Each row was made from one path, in order. Every step used is in the known rows, and no mark comes twice. Write each row's path.
Known rows:
u/j: [  3.7  34.0   3.8  15.6 -35.1  27.1 -20.5  15.0 -30.4  36.7  20.0   3.9
   5.8  19.9   5.9   0.4 -10.7  -6.2  -7.2 -24.8 -23.1 -19.4  -8.3  -9.5
 -41.2]
w/k/j/q: [ 32.6  16.9  15.9  13.5 -55.8  41.7 -45.1  28.2 -17.5  46.6  20.3 -18.2
 -29.3  -7.8   2.8   1.4   3.0   6.5  11.5 -48.3 -30.7 -13.6   4.8  -1.6
 -33.0]
j/u/k: [ 13.0  32.4 -12.6  -4.7 -31.0  42.0 -39.6  12.0 -19.6  20.0  27.6  -0.9
   3.6  -0.2   6.5   4.0  -8.1  -4.5   1.6 -33.7  -7.7 -21.4   0.6 -10.2
 -33.4]
n/w/a/j/u: [-22.1  29.7   9.9   7.5 -31.0  31.0 -42.3  12.6   1.0  26.9  41.2  10.6
  -5.2  -4.1  19.0   6.8  -1.1   0.1  -1.9 -42.5  -3.6 -17.0 -46.9 -18.5
 -30.2]
u/w/k/j: [ 26.2  18.4  17.3  18.9 -44.9  24.9 -12.1  43.8 -15.1  42.5  25.3 -13.5
 -35.6   2.0   8.9  -3.4 -10.3  -5.0   4.5 -44.4 -42.6   0.0 -11.7  -6.0
 -33.3]
u/k: [ 11.0  32.0  -0.5   5.5 -39.4  32.1 -25.2  17.8 -33.5  22.7  25.7  -6.4
  -6.4  -2.0  22.8  -5.1 -11.6  -2.9  -8.3 -35.3 -18.4 -12.3 -11.2  -6.0
 -29.4]
j/u: [ -1.0  24.8  -6.5   2.0 -30.6  33.9 -30.4  10.9 -14.1  20.2  19.0   7.8
   2.6  10.4  -6.1   4.8  -1.4  -1.3  17.1 -25.2  -6.8 -30.8 -13.3  -9.2
 -28.4]
k/j/q/n/w/a: [  0.4  21.0  21.2   0.5 -46.0  54.0 -42.5  19.3 -21.0  47.2  38.2  -0.7
 -17.7 -15.1  32.2  -5.9  24.2  -4.0  -2.5 -65.0 -22.4  -1.0 -13.8   5.0
 -44.5]
q/n/w/a: [-30.6  24.4  23.4   1.2 -50.4  41.1 -12.7  24.2 -29.4  28.6  30.9  13.5
  -3.9   1.3  27.9  -4.5  11.9 -10.6 -16.0 -42.7 -15.8 -16.1 -50.0   1.5
 -33.0]
u/k/w/n: [ 38.5  22.0  -2.8  19.6 -42.9  10.0 -15.9  17.0 -35.7  11.0  27.7   8.0
  -9.1  13.3  22.1 -15.4  -1.8  18.9  -3.4 -45.4 -13.6 -24.3  10.6   3.3
 -43.8]
u/k/j/q/n: [ 41.7  31.4  -3.3  -2.4 -38.7  60.6 -54.8  18.0 -30.9  37.9  39.4 -14.8
  -1.8 -12.0  22.7  -3.8  21.0   4.8   2.3 -69.8  -9.6  -5.8  32.1   5.2
 -37.4]
k/u: [ 15.9  25.2   1.7  18.4 -48.8  19.8 -19.2  18.8 -42.1  25.0   6.7  -1.6
 -11.2  -3.4  14.6  -2.9  -0.1  20.0  11.8 -37.7 -18.3 -34.0  -4.6  -5.5
 -43.0]
n/w/k/u/j: [ 17.7  31.8  23.3  17.9 -79.2  31.2 -15.5  23.7 -32.5  44.1  13.3  -4.0
 -23.2   1.2   4.6   4.7 -27.9   4.8 -13.0 -35.8 -39.1 -24.9 -25.0  -7.7
 -67.8]
w/a/j/u: [-11.9  30.0  -2.9  12.6 -17.6  25.3 -51.3  12.9  -9.8  26.8  33.0  10.9
   9.7   3.8  13.5   4.4  18.7   4.2   3.6 -47.0   3.1 -31.8 -20.6 -21.7
 -18.2]
j/u/w: [ 11.3  24.9 -11.2   1.0 -17.3  33.5 -15.1  14.3   1.1  22.5  29.9   4.3
 -11.6   8.2   3.2   1.4  -5.4  -9.2  19.5 -21.6 -10.5 -12.5 -11.8  -7.7
 -34.3]
k/w: [ 18.7  33.7   5.4  20.9 -35.2  25.8  -9.5  27.5 -27.3  15.5  13.5   9.5
 -10.5  23.6   6.3  -7.7   1.7  18.3  10.5 -23.1 -25.1 -19.6  -5.0  -4.3
 -35.2]
n/w: [-14.6  23.3  18.5  10.0 -52.8  31.0  -5.4  15.0 -13.8  24.0  24.2   1.5
 -21.8   0.9  14.2  -0.2 -24.2  -3.2  -2.8 -20.5 -21.9  -9.1 -45.0  -3.1
 -37.6]
a/j: [  2.5  31.7   5.0  24.2 -26.0  22.2 -27.8  18.6 -14.6  20.3  34.0  -1.0
   1.9   6.3  13.9   0.6  -0.3  16.7   2.3 -39.0   1.8 -19.7 -21.0 -14.4
 -16.2]
w/a/j: [-13.3  30.4   9.7  23.5 -23.9  17.5 -35.3  21.5 -22.3  28.7  32.5   6.1
   1.9   1.9  30.9  -4.3  16.0   6.9  -8.4 -46.2  -6.3 -21.2 -32.3 -17.6
 -15.4]
k/u/w/a: [ 13.6  23.0   1.3  16.5 -31.1  13.2 -10.8  24.5 -34.5  33.3  15.7   3.1
 -23.1  -8.2  39.1 -13.6  12.3   1.5   5.1 -43.8 -29.7 -18.6 -16.6  -7.1
 -45.3]
q/n/w/a/j/u: [-22.2  32.6   7.4   2.2 -31.3  45.9 -40.9  15.1  -3.6  23.4  47.9  16.5
  13.0   1.6  17.1   7.4  21.3   0.4  -6.2 -56.9  11.8 -21.0 -39.4 -11.5
 -28.2]

Write each row's path:
[ 12.7  22.8  27.2  -2.1 -70.0  68.3 -25.0  19.2  -6.9  29.5  34.0  -5.8
 -20.9  -6.2   3.2   2.8   4.5  -0.3  -2.3 -35.4  -9.5 -12.4 -27.7   9.7
 -36.4]  j/q/n/w/k
[-11.1  24.0  17.1  -3.4 -45.6  58.5 -32.3   9.8 -18.2  33.4  35.9   5.5
 -11.0 -10.7  31.3  -5.2  22.6  -6.3  -6.8 -41.1  -8.1 -11.1 -30.9   6.9
 -37.9]  j/q/n/w/a
[ 42.4  34.3  -6.7  15.3 -39.7  39.0 -43.5   0.0 -33.3  42.5  13.0  -4.1
  -6.4  -4.5  13.1  -0.8   4.1  14.1  10.7 -37.7 -16.6 -29.8  20.9  -3.8
 -62.4]  k/u/j/q
[ -7.4  19.6  31.9   9.8 -72.8  35.3  -6.8  30.6 -12.9  29.6  20.4  -3.7
 -31.3   1.0   3.3   2.8 -27.5  -5.2  -8.1 -23.3 -31.3 -11.6 -52.0  -4.4
 -34.7]  n/w/k
[ -0.6  29.7   6.1  24.4  -8.7  17.1 -20.8  24.4  -9.3  30.3  43.2   2.5
 -11.4   0.4  37.9  -8.0  11.9  -2.2  -5.0 -44.2 -11.7  -1.4 -30.3 -15.5
 -18.4]  u/w/a/j
[ 26.8   2.3  -8.3   9.5 -24.8   4.8 -22.7  12.3  -6.8  32.8  32.4   4.6
 -16.3   3.6   7.0  -2.9  -3.1   0.1  24.9 -55.9  -9.7 -17.8  11.0  -0.5
 -44.6]  k/j/u/w/n
[  4.6  16.9  20.9   3.0 -65.7  38.7 -34.1  28.5  -2.2  40.1  23.3  -4.6
 -29.8  -1.3 -10.9  10.2 -24.2  -4.6   6.3 -44.7 -34.9 -15.2 -26.9  -9.3
 -46.0]  n/w/k/j/u
[ 28.5  32.7  10.9  22.9 -65.3  26.6 -24.4  27.6 -42.6  43.1   6.2  -2.9
  -8.7   9.4  -1.0   2.5  -8.0   9.6  -6.7 -39.3 -32.0 -36.8  -2.4 -10.3
 -57.5]  w/k/u/j
[  5.6  31.7  -7.9  11.7 -20.2  31.4 -42.9  10.2  -1.0  18.3  34.1   4.8
   9.6   8.3  -3.3  10.2   3.7  13.9  13.6 -38.5  11.8 -28.5 -11.9 -18.0
 -21.0]  a/j/u
[  6.0  25.5  13.8  -3.1 -47.7  62.5 -24.3   7.5  -9.2  25.1  36.8  -0.3
  -9.6  -5.4  13.7   1.2   6.2   2.3   4.9 -34.7  -0.6  -7.9 -21.7   9.0
 -38.8]  j/q/n/w
[-29.7  21.5  24.0   8.4 -50.3  24.6 -14.1  18.1 -25.3  31.9  24.0   7.9
 -21.8  -4.0  30.4  -6.1  -9.2 -11.6 -11.7 -28.8 -30.8 -11.9 -56.4  -7.2
 -34.9]  n/w/a
[ 26.6  14.6   4.8  25.3 -43.3   2.7  -4.9  17.5 -31.1  11.6  19.9  16.1
 -10.1  22.5   9.7 -13.3   5.3  23.7  10.4 -34.9 -12.2 -33.2   0.7   4.8
 -39.1]  k/w/n
[ 11.4  35.2   9.5  -0.4 -44.6  65.3 -29.2   1.4 -12.9  38.6  39.0   1.6
   0.1   5.4  10.0   4.4   0.9  -8.6  -7.1 -34.0  -8.1  -7.7 -10.5   6.8
 -54.4]  u/j/q/n/w
[  3.1  16.2  34.7  14.7 -73.8  30.7 -17.6  38.2 -16.8  42.1  21.0 -11.6
 -37.2  -3.1   5.6   3.7 -26.9  -1.1  -4.0 -45.0 -44.6  -5.8 -36.6  -5.7
 -41.8]  n/w/k/j
[  5.6  20.9  21.5  -3.8 -69.1  54.6 -32.6  35.1 -10.2  36.8  29.8  -0.1
 -12.6   4.5 -14.9  11.4  -1.1  -2.7   2.8 -58.4 -20.0 -18.4 -19.9  -1.5
 -43.4]  q/n/w/k/j/u
[ 22.5  35.9  -2.0  21.0 -44.2  21.5 -24.5  13.8 -43.4  38.6   8.0   2.2
   1.6   7.9  10.0   0.0  -5.2  12.7   0.5 -39.0 -24.6 -33.8   5.2 -10.9
 -58.8]  k/u/j
[ 18.2  34.9  22.9  11.4 -79.9  47.9 -14.9  27.8 -38.0  40.2  18.3   1.4
  -7.3   7.2  -0.1   7.8  -5.1   5.6 -18.0 -50.0 -24.0 -29.6 -21.2   0.5
 -65.7]  q/n/w/k/u/j
[ 23.6  22.3  15.6  20.7 -69.6  24.9 -19.5  30.3 -39.7  28.9   4.1  -4.6
 -20.3  -1.4   2.4  -1.2  -1.2  18.1   4.0 -39.6 -26.5 -38.8 -13.6  -5.9
 -41.3]  w/k/u
[ 22.1  36.6  -2.5   2.6 -29.7  60.5 -39.7   5.3 -23.5  39.3  31.4   2.4
  17.1  13.1   5.0   1.0  20.5  -3.8  -0.9 -37.1   0.0 -19.9  12.9   3.4
 -42.4]  u/j/q/n
[ 42.2  38.7  -6.9   8.6 -40.4  53.9 -42.1   5.8 -38.8  39.4  20.9  -0.6
  10.3   0.8  10.3   0.9  25.6  15.8   4.8 -48.8  -1.2 -34.3  28.6   3.5
 -61.6]  k/u/j/q/n
[ -4.7  34.3  13.9  -2.0 -43.3  59.9 -37.3   4.7 -21.2  47.4  38.0   7.6
   1.8   0.3  26.3  -1.5  17.6 -15.6 -18.2 -40.5 -15.6  -9.4 -21.6   3.0
 -52.0]  u/j/q/n/w/a
[-24.7  29.1  21.5  19.7 -37.1  22.6 -25.5  20.4 -10.8  30.6  40.2   5.1
 -12.7  -5.6  34.9  -1.7  -4.3   2.6 -14.2 -43.9 -12.3  -8.6 -55.2 -14.5
 -26.6]  n/w/a/j
[ 17.9  30.5 -14.6  12.3  -4.8  30.4 -28.0  14.8  13.9  19.7  44.5   2.7
  -4.8   6.5   6.7   6.5  -0.7   4.2  17.7 -36.0   6.9  -9.6 -11.0 -14.9
 -26.3]  a/j/u/w
[ 11.0  39.2  -4.7  18.9 -12.6  26.5 -43.8  23.8  -8.4  18.5  31.8  19.3
   5.5  18.9  11.2  -2.0  26.8  20.8   7.5 -44.8  -5.7 -27.8  -9.3 -19.0
 -28.4]  k/w/a/j/u
[ 19.1  32.3  -0.5  11.0  -3.9  49.4 -37.2  15.3  -3.6  31.3  55.9   0.5
  -1.0  -5.3  38.8  -6.6  42.4   1.8   2.5 -57.4  11.8  -2.6  -7.1  -1.3
 -21.3]  u/w/a/j/q/n
[ 17.3   4.5 -12.8   6.3 -23.0  10.4 -12.2   1.8  -2.8  18.4  32.5  11.8
 -10.5   8.2   5.1  -4.2  -3.0  -3.7  20.8 -33.0   2.4 -25.7  -5.9   0.0
 -38.1]  j/u/w/n
[ 32.3  20.9  17.7   6.9 -56.7  58.7 -43.8  30.0 -22.5  44.0  27.1 -13.2
 -12.2  -1.5   0.5   0.9  24.7   6.7   7.3 -60.7 -15.9 -18.9  11.1   6.4
 -31.9]  w/k/j/q/n
[ 29.2  25.0  -3.6  19.7 -33.4  18.3  -2.1  21.0 -26.3  25.4  16.8  -2.9
 -24.3  -4.6  23.5  -8.2  -3.1  10.1  15.2 -32.9 -20.6 -16.3  -5.4  -3.1
 -48.0]  k/u/w
[ 41.7  23.7 -17.0   5.8 -35.3  17.7 -30.6   7.6 -23.4   8.9  29.2  13.8
  -2.0  16.1   5.7  -7.2   1.9  16.1   9.1 -45.2  -4.9 -32.9  19.5   0.4
 -47.2]  j/u/k/w/n
[ 47.7  30.3 -18.0  18.9 -23.9  15.8 -42.5   8.3  -9.1   5.4  44.5  11.0
   6.1  13.5   9.4  -3.1   7.1  30.0   6.9 -59.3  13.5 -30.6  20.1  -8.5
 -38.0]  a/j/u/k/w/n
[ 46.3  17.4  10.8  13.4 -41.4  42.1 -30.4  29.1  -4.2  47.2  31.3 -20.2
 -42.6 -10.0   9.6  -3.7  -0.8  -3.1  16.3 -43.9 -35.5   4.2   5.4  -0.6
 -38.3]  u/w/k/j/q
[ -4.7  28.6  16.2  15.0 -32.3  40.3 -44.3   5.6   2.0  34.9  45.5  -0.3
 -20.4 -18.5  37.7  -2.2   4.7   4.5  -2.8 -43.2  -6.5  -4.3 -38.2 -10.0
 -31.3]  n/w/a/j/q
[  7.1  32.2   4.5  11.0 -20.4  50.0 -54.2  12.3 -15.2  29.6  45.0   3.5
  11.3  -4.9  29.9  -3.9  47.4  10.4  -2.7 -60.0  14.8 -21.0  -8.8  -3.6
 -15.5]  w/a/j/q/n
[ 24.3  12.0 -12.7  18.3 -10.5   5.7 -25.1   3.1  11.0  16.7  48.8   8.8
  -2.4   6.7   8.5   0.4   0.7   9.4  18.2 -48.0  21.3 -22.6  -4.0  -8.3
 -28.7]  a/j/u/w/n
[  7.4  39.9   8.9  31.3 -20.0  17.8 -29.5  31.2 -23.2  20.6  30.7  13.4
  -3.3  19.4  27.4  -8.8  24.0  24.9  -2.5 -45.0 -15.7 -20.0 -19.0 -15.1
 -23.1]  k/w/a/j
[ 18.4  40.1 -15.7   5.8 -19.6  38.3 -53.3  11.1  -5.6  17.0  44.0  -3.8
   9.8  -0.9   9.9   7.6  -3.4   7.0   0.6 -48.8  10.6 -18.0   0.0 -18.2
 -24.5]  a/j/u/k
[ 31.3  30.0   9.5  -5.2 -50.2  65.2 -45.3  14.4 -17.8  37.7  45.0 -15.5
 -16.9 -20.5  27.5  -1.3   0.2  -1.2  -5.5 -66.8 -16.4   6.9   8.6   9.0
 -50.5]  u/k/j/q/n/w
[ 45.7  20.2  12.7   6.6 -42.1  58.6 -28.6  34.2  -8.2  43.4  36.5 -15.9
 -26.1  -2.8   8.9  -2.8  21.0  -0.5  12.3 -58.1 -19.8   0.0  10.8   8.7
 -36.9]  u/w/k/j/q/n
[ 18.9  32.6  22.9  -1.3 -65.0  70.0 -29.1  13.9 -10.2  42.8  35.5  -2.1
  -9.9   5.7  -1.0   7.0  -2.1  -9.0 -12.7 -34.7 -17.1 -11.4 -17.6   5.7
 -52.1]  u/j/q/n/w/k
